What can hang from each mark
q711: q116 q498 q756
q620: q664
q818: q548 q664
q676: q711
q873: q498 q631
q548: q245
q498: q711 q873
q756: q873
q631: q664 q873
q116: q711 q873
q245: q548 q664
q664: q620

Each row was made from one small tree. The marks that hang from a mark follow it in brackets, in the order of their numbers. Every link used is in the known rows. Write each row's tree.
Known rows
q245{q548 q664}: [-14  11  -8  -9  17 -27  17 -23 -30  34  -4   4   2  15   0 -20   5  -6
 -27  -3   7  17   8  -2  30 -20  29  13 -30]
q676{q711{q116 q756{q873{q498 q631{q664{q620}}}}}}: [-26  -4  25 -17  -4  37  12   9  19 -52  27  -8   7 -44   3  41 -41   3
  14  13 -17 -32 -16   3 -60 -26 -31  -8  43]
q873{q498 q631}: [-15  17 -18 -14 -19  29 -13  14   3 -51  20 -11  23 -27   1   4 -44 -10
   2 -10 -23 -33   3  16 -38  -5  -1  -5  24]
q711{q498{q873{q631{q664{q620}}}} q756}: [-12  -4  -1   2 -24  56  -2   2   9 -55  30  -5  19 -44   1  19 -38 -13
   7   1 -30 -36  -8  25 -55 -10 -29 -17  39]
q116{q711{q498 q756{q873{q631{q664}}}}}: [-26  -7  -6   2 -11  54  -4  -1  10 -62  44 -12  20 -57   5  41 -37  -8
  13  -2 -42 -36 -29  23 -69  -7 -33 -24  49]
q548{q245{q664{q620}}}: [ -8  -8  -6 -20  12 -17   5 -18 -18  43 -11   4   4  21   9 -34  21   7
 -26 -16  22  11  12  -4  41  -2  24  19 -32]
q116{q873{q498{q711{q756}} q631{q664}}}: [-34   6 -11  -3  -6  42 -17  21  20 -71  45 -27  29 -55   9  22 -48 -11
   5   0 -42 -46  -2  30 -52 -25 -23 -15  36]
q818{q548{q245} q664{q620}}: [  2 -29  -4  -7  20 -27   4 -21 -15  85 -13  30  -1  41  -4 -63  24   2
 -35 -37  23  26   1 -15  43   2  33  27 -63]
q818{q548 q664{q620}}: [  6 -23   0  -4  19 -24   1 -12 -11  65  -9  28  -5  37  -4 -48  23   8
 -28 -26  14  28  -3 -17  30  -1  24  20 -48]
q116{q711{q498 q756} q873{q631{q664{q620}}}}: [-34  -5 -13  -5  -7  65  -1  18  16 -79  63 -23  34 -73  14  47 -47   6
   3  -2 -54 -42 -27  28 -76 -23 -38 -22  57]
q631{q664{q620} q873{q498{q711{q116 q756}}}}: [-19   3   2  -4  -2  18 -23  11   7 -55  29 -38  -2 -26  31 -13  -7  -9
 -35  -8  13 -22  -8   5 -52 -34 -29 -17  22]
q620{q664}: [ 15   0   4  -8  11  -9  22  15 -21   6 -23 -21 -14  -8  -6  -7   7   9
  -2  -2   8  14   5  -8  16  -5  29  -2  -1]
q676{q711{q498 q756}}: [-26 -11  24  -4  -7  29  16  -1  17 -35  10  12  -5 -23 -17  32 -42  -6
  13  -4 -11 -15  -9  12 -47 -12 -23 -12  30]
q116{q711{q756{q873{q631}}}}: [-19  -2  -1   1  -1  36  -4   2  20 -46  42  -9  23 -41   9  38 -28   0
  19  12 -42 -28 -19  14 -43   5 -29 -17  45]
q711{q756}: [ -9   5   2   2  -1  18   7  -3  11 -16  14   7   3 -16   1  11 -16  -1
   9   9 -17 -10 -12   6 -16   8 -20  -8  17]
q498{q873{q631}}: [  3   4   0   5 -15  20  -6  12  21 -26  19 -14  31 -21   6   8 -23 -17
  13  16 -22 -32  19  16 -16  -4  -5   1  22]
q818{q548{q245}}: [ -6 -15   1  13   5 -20   4 -14  -5  51  -6  22   6  16  -8 -37   0 -12
 -13 -28  15   2  -1   2  26   2  23  15 -36]
q676{q711{q498}}: [-20 -14  22  -6  -6  17  12   1   9 -23   0   8  -8 -12 -17  24 -31  -6
   7 -10   2  -8  -1   8 -36 -17  -8  -6  18]
q873{q498{q711} q631{q664{q620}}}: [-15  15 -10 -16 -13  23 -30  15   6 -55  24 -27  22 -40  10 -20 -34  -9
 -10 -14 -16 -38  -3  20 -49 -17  -9 -12  26]
q711{q116 q498{q873{q631}} q756}: [-12  -1  -8  -8 -37  80  -4  -4  22 -69  42  -2  49 -59   1  50 -54 -14
  32  20 -50 -49 -13  23 -65  -9 -41 -18  59]
q711{q116 q498 q756{q873{q631{q664{q620}}}}}: [-16  -6  -6 -12 -27  87   0  -5   4 -70  45  -8  30 -63   7  50 -44   1
  22  13 -40 -43 -31  15 -77 -17 -49 -13  52]
q756{q873{q631{q664}}}: [ -9   2   0   5  -5  33   4   7   1 -32  25 -21   9 -35   9  14 -20 -10
   6   8 -15 -32 -10  12 -40 -14 -14   7  12]
q676{q711{q116 q498{q873{q631}} q756}}: [-22  -8  21 -11 -21  53  12   4  30 -56  27   2  25 -44 -10  50 -57 -12
  28  14 -28 -39  -7  16 -63 -19 -33 -13  52]
q873{q498{q711{q116 q756}} q631{q664{q620}}}: [-17  18 -11 -21 -18  42 -27  12  13 -68  36 -25  35 -56  14  -5 -45  -7
   0  -3 -30 -48 -14  20 -63 -17 -25 -17  43]
q756{q873{q498{q711{q116}} q631{q664{q620}}}}: [-19  -3   0  -8 -10  42 -28   9   7 -62  36 -29  20 -43  13  20 -28  -7
  10   6 -28 -43  -3  17 -52 -19 -24  -9  32]
q548{q245}: [ -5  -8  -5  -3   2  -5   4 -12  -6  28  -5   4   6   7  -1 -22   3  -8
 -10 -16  12  -4   6   3  19   4  12  10 -20]

Which tree is each row?
[-24 -17   7   4  -3  24 -35   2   9 -49  25 -14   5 -18   1  30 -17 -11
  19   4 -27 -26  11  17 -26  -6 -19 -16  24] : q756{q873{q498{q711}}}
[-15   1   8   8  -2  31 -20  -4  32 -38  31 -14  23 -36   2   7 -29 -14
  23  18 -32 -34  -8  25 -37   3 -36 -13  31] : q498{q711{q756{q873{q631{q664}}}}}
[ -1   5   3   1 -20  34 -30   5  42 -47  34 -31  59 -49  10   6 -33 -27
  26  29 -36 -55   9  28 -39 -14 -27 -11  43] : q498{q711{q116} q873{q631{q664}}}
[  5   4   3   2 -11  13  -5  15  11 -24  17 -22  22 -26  13  -5 -12 -13
  -3   9 -10 -30  11  12 -22 -16  -4   1  16] : q498{q873{q631{q664{q620}}}}
[ -4 -15  -5  -7 -31  50 -15  -4   6 -45  21  -6  34 -33  -1  42 -24 -11
  21   8 -26 -30   1  13 -38 -18 -20 -16  37] : q711{q116 q498{q873}}
[-27   1  -9  -8  -3  32 -22  23  12 -62  39 -29  25 -44  12  14 -34  -1
  -4  -4 -31 -37   4  23 -41 -27 -16 -11  29] : q116{q873{q498{q711} q631{q664{q620}}}}
[-26   1 -16 -11 -27  87   7   2  13 -77  51  -9  42 -73   5  55 -57  -3
  20  11 -49 -47 -30  23 -78 -24 -46 -15  55] : q711{q116{q873{q631{q664}}} q498 q756}
[-22  -8  -6  -1  -9  38  -7  -5  10 -47  32   0  17 -37  -1  36 -29  -2
  13  -5 -36 -19 -22  17 -47   3 -27 -27  44] : q116{q711{q498 q756}}
[-12   1   2  -9  -4  41 -22   2  35 -45  41 -18  40 -46  11  16 -28   3
  21  24 -39 -35 -12  18 -38  -8 -42 -14  43] : q498{q711{q116{q873{q631{q664{q620}}}} q756}}
[ -7  -5  -6   5 -26  40  -6   3   2 -41  17 -10  20 -33  -4  12 -30 -21
   4  -7 -17 -33   2  24 -44 -17  -9 -10  22] : q711{q498{q873{q631{q664}}}}
[ -6   5  -2 -19  24 -33  10 -19 -37  42  -7   3  -5  25   8 -29  22  14
 -38  -6  15  30  11 -11  41 -21  28  14 -32] : q245{q548 q664{q620}}
[-22  -3  25 -11  -4  40  18   4  29 -43  28  -1  15 -39  -3  48 -45  -1
  28  23 -24 -31 -13   5 -52 -14 -34  -3  42] : q676{q711{q116 q756{q873{q631}}}}
[ -5   5   5   1 -22  50 -30   2  57 -57  45 -18  66 -49   6  23 -47 -23
  44  41 -56 -58  11  32 -40   3 -42 -17  60] : q498{q711{q116 q756} q873{q631}}
[-11  -2  10   3   1  29 -23  -3  29 -34  31 -14  19 -31   6   2 -20  -5
  17  17 -28 -28  -6  21 -32   3 -36 -12  30] : q498{q711{q756{q873{q631{q664{q620}}}}}}
[-21   7  -6 -10 -18  63  -2   2  13 -68  46 -14  31 -61  13  46 -44  -6
  23  22 -42 -48 -25  12 -64 -14 -40 -12  49] : q711{q116 q756{q873{q498 q631{q664}}}}
[-16  -7  -7   1 -15  33 -11   4   8 -49  30 -17  26 -43   4  25 -27 -13
   5  -7 -30 -32 -11  21 -51 -13 -14 -22  40] : q116{q711{q498{q873{q631{q664}}}}}
[-25  -9  -5   1 -12  56  -8  -2  14 -62  45  -6  24 -49   2  47 -39  -5
  21   2 -48 -33 -22  22 -61   2 -35 -24  52] : q116{q711{q498 q756{q873{q631}}}}
[-28  -9  18 -18 -10  54  18   9  19 -58  32  -4  15 -52  -3  47 -50   5
  12   6 -22 -32 -20  11 -70 -32 -36 -10  47] : q676{q711{q116{q873{q631{q664{q620}}}} q498 q756}}
[ -9  -2  -6 -11 -33  75  -4  -1  14 -67  41  -9  42 -61   7  39 -44  -8
  18  15 -40 -46 -18  19 -68 -18 -41 -18  56] : q711{q116 q498{q873{q631{q664{q620}}}} q756}
[-20  -6  -6   2 -17  48 -10   1  21 -60  41  -6  32 -47   2  40 -39 -11
  19   3 -47 -35 -13  25 -54   0 -29 -28  55] : q116{q711{q498{q873{q631}} q756}}
[-26   2 -13  -2   2  35   0  22  17 -56  50 -30  34 -59  17  34 -33   1
   1   3 -42 -37 -17  21 -52 -24 -19 -11  39] : q116{q711 q873{q631{q664}}}
[-19 -19  27  -1  -9  18   6   4  16 -31   5   3  -1 -15 -16  30 -32 -13
  12  -4  -4 -17  10  13 -36 -19  -9 -10  24] : q676{q711{q498{q873}}}
[ -6 -23 -10   4  14 -21  11 -24  -7  77 -10  31   6  31 -12 -55   7 -17
 -25 -35  15  14  -2  -5  33   3  34  26 -61] : q818{q548{q245} q664}
[-20   5  -5 -12 -18  65  -6   1  18 -67  46  -8  34 -53  11  52 -46  -3
  31  26 -48 -45 -18  11 -56  -6 -41 -11  52] : q711{q116 q756{q873{q498 q631}}}
[-26 -11 -10  -9 -22  77  -1  -2  13 -68  45  -1  34 -55   1  64 -45   2
  25  13 -49 -34 -22  19 -59 -17 -45 -21  52] : q711{q116{q873} q498 q756}
[-23   0  -3  -3 -13  45 -25   8  10 -65  37 -28  24 -48   9  25 -37 -17
  16   7 -32 -49  -4  22 -57 -18 -23 -10  33] : q756{q873{q498{q711{q116}} q631{q664}}}
[-17 -11  19 -12 -20  40   8   5  22 -45  16  -2  22 -34 -11  43 -46 -11
  21   8 -17 -31   1  12 -52 -25 -19  -7  40] : q676{q711{q116 q498{q873{q631}}}}
[-13 -12  -2   6   9 -25   9 -20 -10  58  -9  23   7  21  -5 -41   5 -12
 -19 -27  17   6   1   2  36  -3  32  20 -43] : q818{q548{q245{q664}}}
[-21  -8   2   4   4  27  -7   0  17 -40  37  -7  14 -34   8  40 -18   1
  18  10 -38 -21 -18  11 -35   4 -28 -21  41] : q116{q711{q756{q873}}}
[-10   2  -3  -5  -6  31 -23   3  31 -38  32 -22  42 -40   7  13 -26  -7
  20  19 -32 -34  -5  19 -31 -13 -28  -9  32] : q498{q711{q116{q873{q631{q664}}}}}
[-32 -14  20 -12 -10  51  14   4  24 -55  29   4  14 -43 -10  60 -51   0
  23   9 -28 -27 -13  12 -59 -25 -35 -14  47] : q676{q711{q116{q873} q498 q756}}
[-21   0  -2   5  -7  18 -29   7  22 -51  24 -23   7  -3  13   5 -22 -20
  -9  -1  -2 -20  17  14 -30  -9 -21 -15  21] : q631{q873{q498{q711}}}
[-14 -10  -7   0 -15  35 -15   4  13 -48  31 -11  30 -36   2  32 -28 -10
  13  -3 -35 -29  -4  21 -43  -5 -15 -22  42] : q116{q711{q498{q873{q631}}}}
[-46 -11  -8  -3   3  37 -21  18  20 -79  56 -16  24 -51  12  61 -37   3
  13   1 -58 -32  -8  22 -47 -14 -29 -34  57] : q116{q711{q756} q873{q498}}
[-13  -1   8   6  -3  34 -23  -5  36 -37  32  -8  27 -28  -1  12 -31 -11
  31  22 -38 -31  -1  25 -29  12 -37 -13  34] : q498{q711{q756{q873{q631}}}}
[-18   0  -4  -9  -6  49   3   3  21 -45  41  -5  31 -45  11  51 -29   8
  24  27 -42 -27 -18   7 -34 -11 -38 -11  42] : q711{q116{q873} q756}
